What can hang from each mark:
lado: direl fidanug setamal
fidanug: sikob soku
fipi: direl fidanug puli
sikob: puli
soku: direl puli setamal
direl: fipi sikob
puli: lado
setamal: fipi sikob

In the rows, 128 means zero.
Known rows, with every way that one mark hangs from another:
[fipi direl]: [130 136 156 123 134 146 122 137 114 137 150 126 138 106 114 117 124 137
 150 116 130 124 119 130]
[sikob puli]: [138 135 138 124 146 125 146 136 116 121 130 154 127 128 132 122 121 130
 133 125 111 144 121 109]
[soku puli [setamal [fipi direl [fidanug sikob]]]]: [133 134 152 103 141 138  90 166  55 164 172 178 181 121  77 129 110  98
 180  72  99 100  39 110]
[fidanug sikob [soku [puli lado] [setamal fipi]]]: [122 125 109 134 161  89  90 211  51 148 174 169 148 196  83 148 110  85
 151 112 113 142  37 127]
[fidanug [sikob puli] [soku [direl fipi] setamal]]: [132 122 133 116 158 129  80 191  38 137 140 185 169 166 127 129 103  85
 185 150  73 175  66 131]
[lado [direl [fipi fidanug puli]]]: [117 145 167 132 123 173  71 114 119 155 160 172 155  58 128 110 122 120
 138 122  79 139 103 128]
[direl fipi [sikob [puli lado]]]: [117 138 122 122 151 117  72 117 115 124 211 188 169 119 151 131 149 117
 114 146 108 187 146 129]
[direl fipi [sikob [puli [lado [fidanug soku]]]]]: [108 125 131 136 154 130  60 150 111 138 205 191 171 121 134 112 144 116
 138 178 122 202 106 131]
[fidanug sikob]: [136 131 140 120 133 130 116 146 102 135 114 131 138 125 113 140 130 121
 134 128 118 141  89 135]
[fipi direl [fidanug [soku puli]]]: [123 138 158 132 138 161 104 176  78 155 137 146 164 107  87 105 127 112
 206 107 116 128  73 130]
[fipi [direl sikob]]: [124 140 154 106 131 151  90 120 105 141 175 141 169  99 124 114 134 125
 158 128 130 142 130 127]
[lado direl]: [127 125 135 135 125 133 107 127 126 144 141 130 112 120 128 114  97 137
 118 133 103 127 108 128]
[lado direl fidanug]: [124 108 135 142 118 139 101 124 139 154 146 136 102 116 118 101  88 145
 117 152 104 128  86 132]
[fidanug sikob soku]: [128 135 149 129 141 139 110 183  83 140 102 128 151 132 103 134 134 112
 163 140 132 155  72 134]
[sikob [puli [lado fidanug]]]: [134 119 127 147 145 110 135 151 135 130 161 165 104 135 122 120 123 142
 100 141 108 160  90 127]
[sikob [puli [lado direl [setamal fipi]]]]: [124 146 139 157 162 108  96 159 112 143 187 186 122 125 117 119  96 155
 104 124  78 147  58  90]
[soku [direl [fipi [fidanug sikob] puli]]]: [137 140 164 112 117 164  70 153  84 151 137 184 174  84 125 136 140  97
 162 130  62 161  70 151]
[sikob [puli lado]]: [135 137 126 142 152 106 141 155 122 120 155 159 115 140 132 134 132 134
 103 123 104 158 113 125]
[setamal [fipi [puli lado]] sikob]: [132 161 153 116 120 119 120 184 125 131 213 178 152 108 109 147 152 122
  85  91 136 122  98 105]
[soku puli [setamal fipi sikob]]: [127 127 110  97 122 101 107 160  86 136 204 172 162 165  99 132 108  98
 134  83 134  81  96  90]
[lado direl [fidanug [soku puli]] [setamal sikob]]: [113 118 135 147 126 143  63 178  79 165 162 159 142 134  65  84  80 136
 177 145 105 128  17 104]
[lado [setamal sikob]]: [122 144 139 127 122 138 104 144 109 129 143 143 160 111 101 124 135 141
 139 112 133 115  91  99]
[puli [lado direl [setamal fipi]]]: [113 139 129 160 143 111  78 151 124 152 187 160 123 126 113 125 101 153
 101 126  97 132  64 110]
[fipi [direl sikob] [puli lado]]: [127 157 164 123 145 146  92 145  96 139 202 166 158  97 113 123 141 122
 139 118 107 169 109 140]
[lado [fidanug sikob [soku direl]] setamal]: [128 112 141 147 134 143  77 195  70 156  99 154 142 145  89 115 104 125
 192 176  87 167   4 139]
[fidanug [soku setamal]]: [116 126 123 137 146 129 120 163  86 132 117 133 142 161 113 125 114 103
 164 126 133 128 103 121]
[fipi fidanug puli]: [131 150 164 129 124 162 130 135 120 140 115 157 149  79 116 124 145 117
 145 104 103 129 101 122]

Rows:
[114 107 120 117 107 139  63 183  88 145 187 172 170 150 118 115 111  97
 160 152 120 130  82 132] | [lado [fidanug [soku [direl fipi] [setamal sikob]]]]
[135 120 165 139 150 145 101 188  83 159 122 161 125 121 100 101  88 130
 154 163  88 171  24 118] | [lado direl [fidanug [sikob puli] soku]]
[114 145 135 123 140 134  60 113 113 133 210 180 171 105 139 134 153 107
 118 142 108 183 140 145] | [direl [fipi [puli lado]] sikob]
[129 153 176 105 139 165  96 127  90 142 176 161 171  84 113 111 131 117
 169 119 113 152 118 123] | [fipi [direl sikob] puli]
[120 147 127 145 127 120  99 162 115 127 169 149 147 124  99 137 145 145
 110 111 129 131  83 115] | [puli [lado [setamal sikob]]]
[111 109 119 154 127 125  59 121 146 154 203 155 112 116 129 112 107 142
  88 162 101 154  99 154] | [puli [lado [direl fipi] fidanug]]
[134 115 123 112 116 136  55 149  76 155 148 176 168 126 119 132 125  93
 174 133  63 150  68 158] | [soku [direl [fipi [fidanug sikob]]] puli]
[130 133 141 139 157 119  70 152  94 145 184 176 133 118 129 130 112 130
 102 142  72 182  77 140] | [fidanug [sikob [puli [lado [direl fipi]]]]]
[119 136 153 130 134 153  76 113 111 146 172 162 136  93 131 109 102 123
 131 137  87 147 119 132] | [lado [direl [fipi puli]]]
[146 130 125 102 122 116 129 179  80 122 163 181 145 160 130 129 103 108
 138 107  85 120  94 104] | [soku direl [setamal [sikob puli]]]
[125 161 149 144 135 136 106 168  99 129 169 167 149 108  89 134 143 137
 121 102 111 142  70 111] | [fipi [puli [lado [setamal sikob]]]]
[128 106  97 116 123 113  72 131  95 137 173 162 139 164 137 119 103 102
 162 149  80 145 122 154] | [soku [direl fipi] puli]
[128 120  91 130 125  94  94 226  56 137 186 169 140 208  97 135 105  87
 154 114  94 133  60 142] | [fidanug [soku direl [puli lado] [setamal sikob]]]
[119 164 183 111 151 162  71 133  81 149 198 185 195  76  99 109 125 129
 180 114 113 141  81  89] | [lado [setamal [fipi [direl sikob] puli]]]
[117 120 123 126 144 122  65 114 129 135 217 194 160 114 143 118 142 126
 109 167 110 188 123 133] | [direl fipi [sikob [puli [lado fidanug]]]]
[130 119 158 125 130 158  63 186  72 156 142 177 156 121 109 117 116  98
 181 177  84 184  45 156] | [lado [fidanug sikob [soku [direl [fipi puli]]]]]
[134 133 138 114 139 131  98 180  79 131 145 176 163 146 145 114 121 103
 178 164  88 182 101 122] | [fidanug [soku [direl [sikob puli]]]]
[117 127 133 158 119 131  71 156 127 154 188 157 122 111  90 110 105 162
  98 134 104 130  41 118] | [puli [lado direl fidanug [setamal sikob]]]
[133 159 191 123 129 181 125 144 105 149 137 157 158  57 103 113 140 126
 166  91 104 126  91 123] | [fipi direl fidanug puli]
[127 123 124 118 132 135  86 134  78 134 166 178 147 147 137 126 100  91
 156 131  71 144 115 142] | [soku [direl [fipi puli]] setamal]
[144 139 137 134 158 109 129 172  96 127 141 161 125 139 117 146 134 128
 109 125  95 173  75 131] | [fidanug [sikob [puli lado]]]
[142 159 201 115 134 183 112 161  79 155 124 159 169  55  87 125 143 120
 173  92  95 139  53 129] | [fipi direl [fidanug sikob] puli]
[117 134 133 137 154 112  78 140 120 142 208 205 161 120 116 118 128 144
 119 150 107 167  66  90] | [direl [sikob [puli [lado fidanug [setamal fipi]]]]]
[131 163 195 114 128 172 119 156 113 153 172 174 171  53 105 119 142 125
 155  83 117 111  87 102] | [setamal [fipi direl fidanug puli]]
[117 141 151 135 147 142  72 190  60 162 123 175 189 120  70 125 129 108
 203 115 105 134   7  99] | [lado [setamal [fipi [fidanug sikob [soku puli]]]]]
[141 159 178  92 131 138 128 179 109 132 213 179 174  90 113 120 134 138
 130  87 142 108 104  74] | [setamal [fipi direl] [sikob puli]]
[113 113 144 145 140 153  32 116  97 166 152 159 147  98  98 104  92 146
 146 167  84 157  37 130] | [lado [direl fipi] [fidanug sikob] setamal]
[121 119 125 125 119 132  45 133 115 148 220 198 153 120 141 121 130 107
 126 173  77 190 103 165] | [soku [direl [fipi [puli [lado fidanug]]] sikob]]
[128 123 126 131 142 116 103 135 127 133 186 180 136 127 131 119 133 131
 108 154 107 178 101 126] | [direl [sikob [puli [lado fidanug]]]]
[144 117 151 121 143 132 126 152 103 139 122 163 129 122 107 120 116 131
 135 144 104 158  61 119] | [lado [fidanug [sikob puli]]]
[114 116  99 147 140 106  57 124 109 149 209 160 117 147 124 116  97 123
 114 139  82 151 107 155] | [soku [puli [lado [direl fipi]]]]
